Each row was made from one walk, in order. Every step used is in the known rows, and no mark comes twice. Write each row's walk.
(in the rows, 128 means zero)
Known rows:
nobope > misom > relun: [147 134 154 111 145 146 136 201 109 182 126 104  60  91 142 142 148 117
 107 119]
kepe > misom > nobope > tori > relun: [154 110 124 116 130 135 170 143 117 139  83 177  87 145  96 168  77 157
 134 158]
kose > relun: [137 124  92 166 169 156 168 177 115 148 192 106 129  94 127 103 163 116
 182 160]
relun > tori > misom > nobope > kepe: [ 88  96 185  87  96 105  98 125 123 113  81 143 162 162 149 132  93 111
  94  81]
misom > nobope > kepe > nidolak: [165 110  92 146  99 114  87 137 133 152  90 108 158 133 121 149 113 103
 162  97]
misom > nobope > tori: [168  76 103 124 148 165 162 192 109 164  64 168 160 129 171 135  84  95
 132 146]
misom > nobope > tori > kepe > nidolak > relun > kose: [157 145  83 145  86  68 153  82 145 122  83 155 174 120 116 144 106 164
 106 141]
nobope > tori > relun: [144 140 102 128 182 137 187 154 101 204 143 143 116 106 126 138 124 145
 140 135]
misom > nobope > tori > relun: [161 100 104 118 160 147 199 170 106 186  94 166 125 128 124 165  88 132
 143 135]
relun > tori > kepe > misom: [ 88 147 171 111 116 110  79  67 137  79 162 119 149 163 150  80 137 169
 104 122]
tori > relun: [126 142 117 133 177 156 150 148 111 192 183 116 113 114 140 117 155 144
 164 119]
misom > nobope: [151  78 117 128 141 183 125 186 120 153 101 139 157 136 186 114 113  97
 158 131]
misom > relun > nobope > tori: [140 121 103 142 157 172 166 156 131 132 123 126  96  85 148 159 150  97
 124 134]
kose > relun > tori > misom > nobope: [ 90  93 156 130 122 146 174 148 129  80 134 156 140 143 103 137 110 117
 129 137]
nobope > tori > kepe > nidolak > relun > kose: [142 186  79 155 110  60 142  66 138 138 136 133 167  97 117 116 143 174
 102 140]
kose > relun > nobope: [103 115  91 176 165 172 151 140 138  91 190 113 138 109 143 125 162  81
 203 147]
nobope > tori > misom: [130 111 150 122 148 130 138 167 111 165 105 145 130 112 133 117 101  80
  99 141]
tori > relun > kose: [ 85 168 109 110 184 170 153 110 128 191 163 139 122 108 168  95 158 194
 151 117]
nidolak > kepe > misom: [143 151 107 124 153 149  78 118 125 106 149 107 133 145 146  86 161  79
 129 152]
kepe > nidolak: [149 139  81 171 145 164  98 137 136 161 151 109 151 110 135 109 154 108
 166 124]

Write each row's walk:
[142  87 134 128 111 172  98 160 130 107  92 150 119 153 157 116 102 118
 152 154]	kepe > misom > nobope
[109 159 119 144 125 110  89  59 148 116 172 102 186 143 126 100 154 150
 120  94]	relun > tori > kepe > nidolak
[106 114 153 127  96  99 142  89 143  40 151 131 137 167  89 126 113 169
 133 151]	kose > relun > tori > kepe > misom > nobope
[ 88 150 144 125 120 103  84  68 138  97 156 110  86 143 116 152 138 136
 174 104]	tori > relun > nobope > kepe > misom
[104 161 158 136  88  71 100  68 123  61 181 126 143 150 144  89 159 181
  99 138]	nidolak > relun > tori > kepe > misom
[127 160  91  82 155 135 165  81 132 123  74 180 117 154 113 145 100 156
 102 153]	nidolak > kepe > misom > nobope > tori > relun > kose
[ 87  85 177 102 118 165 119 141 130 103  93 167 160 163 162 120  98 106
 101 108]	relun > tori > misom > nobope
[123 177 149  95 121  99 138  88 147 127 116 122  70  95 107 116 137 207
  65 155]	nobope > tori > kepe > misom > relun > kose
[161  85 122 122 119 153 135 166 119 118  54 176 125 146 144 137  72 119
 126 171]	kepe > misom > nobope > tori
[104 125 133 148  81  77 132  97 143  80 123 122 142 140  37 174 108 125
 132 103]	kose > relun > tori > misom > nobope > kepe > nidolak
[121 178 159 117 104  79 110  89 143 125 146  89  96 119  82 156 152 160
  72  81]	nobope > misom > relun > tori > kepe > nidolak
[159 111 108 115 129 160  90 134 131  90  99 131 140 168 146 115 124  70
 132 153]	nidolak > kepe > misom > nobope
[ 91 105 165 116 101  86 149 131 121  92 124 132 141 143  89 149 105 121
 123 109]	kose > relun > tori > misom > nobope > kepe
[142 105 146 132  75  88  72 126 141 134  80 110 135 136  81 161  95  76
 133  93]	tori > misom > nobope > kepe > nidolak
[ 95 108 148 121 145 159  91 148 128 119 114 134 136 142 198 130 116  59
 154 104]	relun > nobope > misom
[115 154 157 111 137 123 135 109 132 132 182  85 120 111 139 108 181 172
  83 101]	misom > relun > tori > kepe
[148 152 167 123 107 106  99 117 142 116 171  71  55 106  94 116 167 157
 104 142]	tori > kepe > misom > relun
[132 129 170 124 132 152 131 177 127 158 154  95  61  84 107 128 164 105
  97 126]	tori > misom > relun
[163 163  77 181  96  67  96 121 112 151 161  91 145  97 115 130 171 126
 154 113]	nobope > kepe > nidolak > relun
